Each row was made from one path, in order. Every step used is in the known rows, and no mark comes twice. Write each row's path.
In the rows, zero is written as 128.
Known rows:
fetep > galiv: [139 152 156 108 101 114 102 146 112 151  96 112 184 143 143 118 140 141
  93  93 121]
povu > ganem > sonu: [176 146 166  91 128 101 105 141 108 137 118 122 160 142 142 166 118 158
 105 104 101]
sonu > fetep > galiv > ganem > povu: [166 159 138 111 131  93  85 137 104 126 110 109 184 149 141 174 162  95
  75  85 144]
fetep > galiv > ganem > povu: [162 161 158 103  96 100  67 140  90 161  79 115 193 158 146 130 144 144
  79 103 120]
galiv > fetep: [183 126 145 104 129 102  82 131  82 132 108 107 162 127 140 157 145 107
  98  82 143]
bifid > galiv > ganem > povu: [158 163 164 105 114  89  94 122 104 154 106 102 182 163 146 163 155 138
 100  92 117]
sonu > fetep > galiv > ganem > povu > bifid: [159 163 139 117 139  93  80 146 102 134 112 101 195 153 150 175 161  93
  80  95 144]
povu > bifid > galiv: [122 158 166 126 142 102 109 156 116 157 130  78 202 149 169 152 145 137
 127 109 122]
ganem > sonu > fetep > galiv: [147 143 167 119 165 115 117 128 126 104 126 118 163 153 149 149 132 127
  81  82 128]
ganem > sonu: [153 127 190 114 152 111 118 125 123 102 127 114 161 140 150 130 121 172
  98  85 120]
bifid > galiv: [135 153 163 111 120 102 130 128 126 144 124  99 173 149 143 150 150 134
 113  81 119]
ganem > sonu > bifid: [148 130 186 130 155  93 123 137 122  94 146 110 173 144 148 129 132 135
  90  94 118]
fivob > sonu > fetep > galiv > ganem > povu > bifid: [190 158 168 126 126  89 105 138  94 141 126 117 186 155 150 150 168 126
 119 102 124]
bifid > povu > fetep: [191 158 152 109 128 110  93 151 115 159 124  94 179 133 161 183 116 132
 124  52 163]
bifid > povu > fetep > galiv > ganem > sonu: [189 173 154 108 131 119  79 150 106 175 111 104 176 153 161 177 105 131
 111  58 147]
sonu > gofi: [161 123 156 114  91  78 119 125 116 127 124 106 156 119 142 127 154 206
 129  76 160]
fetep > galiv > ganem > sonu > bifid > povu: [157 168 164 115 117 104  84 145  98 152 107 116 179 164 146 132 120 130
  88  94 111]
galiv > ganem: [182 140 175  96 111  85  83 126  85 129 118 104 167 129 129 154 135 167
 105  84 122]
fivob > sonu > ganem > povu: [200 143 172 128 117  81 133 132 114 120 115 124 176 142 137 148 170 170
 120 104 104]
ganem > povu: [169 133 166 114 113  91  82 136 114 119  95 104 207 139 162 140 164 153
  84 102 145]
bifid > galiv > ganem > sonu: [150 160 176 105 133 100 112 117 109 145 122 105 161 164 140 158 133 148
 106  84 104]
povu > fetep: [180 142 161  94 128 104  95 140  99 163 115  97 172 125 142 172 139 145
 105  59 154]
bifid > povu: [176 150 159 120 121 106 105 149 128 127 129  97 182 130 159 160 120 142
 126  68 149]

Write each row's path:
[163 158 133 130 145  84 100 148 117 133  90 100 197 154 152 186 165 127
  85 117 114] : sonu > ganem > povu > bifid > galiv > fetep
[189 161 156 108 129 108 100 152 122 141 126 111 170 144 161 179 102 142
 124  83 127] : bifid > povu > ganem > sonu
[148 149 146 128 130  77 117 146 105 132 144  96 183 150 138 154 164  63
  95  93 127] : sonu > bifid > galiv > fetep
[175 158 147 127 118  75 108 169 116 128 152  98 193 136 147 167 136  88
 111  93 132] : sonu > bifid > povu > ganem
[187 153 183 132 110  70 126 135  99 136 146 115 185 157 141 135 173 124
 126 103 108] : fivob > sonu > bifid > galiv > ganem > povu
[176 158 134 116 129  89 100 145 120 143  79 111 191 148 139 183 161 142
  72  96 123] : sonu > ganem > povu > fetep > galiv
[193 152 169 118 120  92 121 129  98 133 133 124 166 146 134 148 163 129
 122  86 120] : fivob > sonu > fetep > galiv > ganem
[202 149 168  94 113  82  54 130  76 154  95 104 187 144 145 173 148 155
  87  87 140] : galiv > ganem > povu > fetep
[135 157 154 124 148 105  93 154  99 164 122  80 196 152 170 161 145 112
 122 109 126] : povu > bifid > galiv > fetep
[183 172 144 110 134 111  98 155 123 146 123 114 173 153 161 186 106 117
 115  83 128] : bifid > povu > ganem > sonu > fetep > galiv
[174 165 158  97 127 104  79 145  84 183 106 107 174 154 141 163 131 123
  85  72 133] : povu > fetep > galiv > ganem > sonu > bifid
[192 162 147 104 112 101  96 157 119 149 124 106 177 135 156 184 113 134
 129  82 133] : bifid > povu > ganem
[167 158 151  93 117 116  88 147  96 186  97 105 177 141 144 158 137 132
  93  66 144] : povu > fetep > galiv
[156 141 168 126 129  91  71 155 109 134  99  89 226 146 181 144 162 149
  96 120 144] : ganem > povu > bifid
[158 153 172 131 156 105 110 148 120 126 138 110 178 158 158 144 118 115
  92  80 128] : ganem > sonu > bifid > povu > fetep > galiv
[162 150 144 131 140  81 104 152 125 119  95  99 202 142 151 175 162 153
  87 117 116] : sonu > ganem > povu > bifid
[166 167 161 100 117  92  89 124  99 169 103  99 182 165 147 175 153 133
  98  84 124] : bifid > galiv > ganem > povu > fetep
[133 164 175 123 152 101  96 147 103 157 128  83 193 160 167 156 133 147
 122 111 112] : povu > bifid > galiv > ganem > sonu
[172 144 143 122 129  80 112 140 130 108  92 110 188 138 138 173 165 155
  80 104 117] : sonu > ganem > povu
[194 147 172 134 124  82 128 139 113 128 117 118 186 145 146 149 168 168
 125 113 104] : fivob > sonu > ganem > povu > bifid
[176 153 152 104 114 103  65 145 101 168  76 107 209 153 165 155 160 134
  75  90 153] : ganem > povu > fetep > galiv
[155 166 158 109 103 101  61 149  87 168  82 107 203 161 155 131 143 143
  85 112 118] : fetep > galiv > ganem > povu > bifid
[154 157 165 105 105 104  87 131  95 156  96 120 165 159 141 121 127 170
  92  93 115] : fetep > galiv > ganem > sonu > gofi
[162 158 140 109 133  96  96 136 105 126 119 109 174 143 133 173 155  97
  82  79 140] : sonu > fetep > galiv > ganem
[190 164 148 110 140 105 101 152 124 134 131 110 169 145 160 193 108 123
 120  80 133] : bifid > povu > ganem > sonu > fetep
[208 147 169 123 120  83 127 132 109 136 112 124 175 144 137 159 169 165
 119  95 111] : fivob > sonu > ganem > povu > fetep
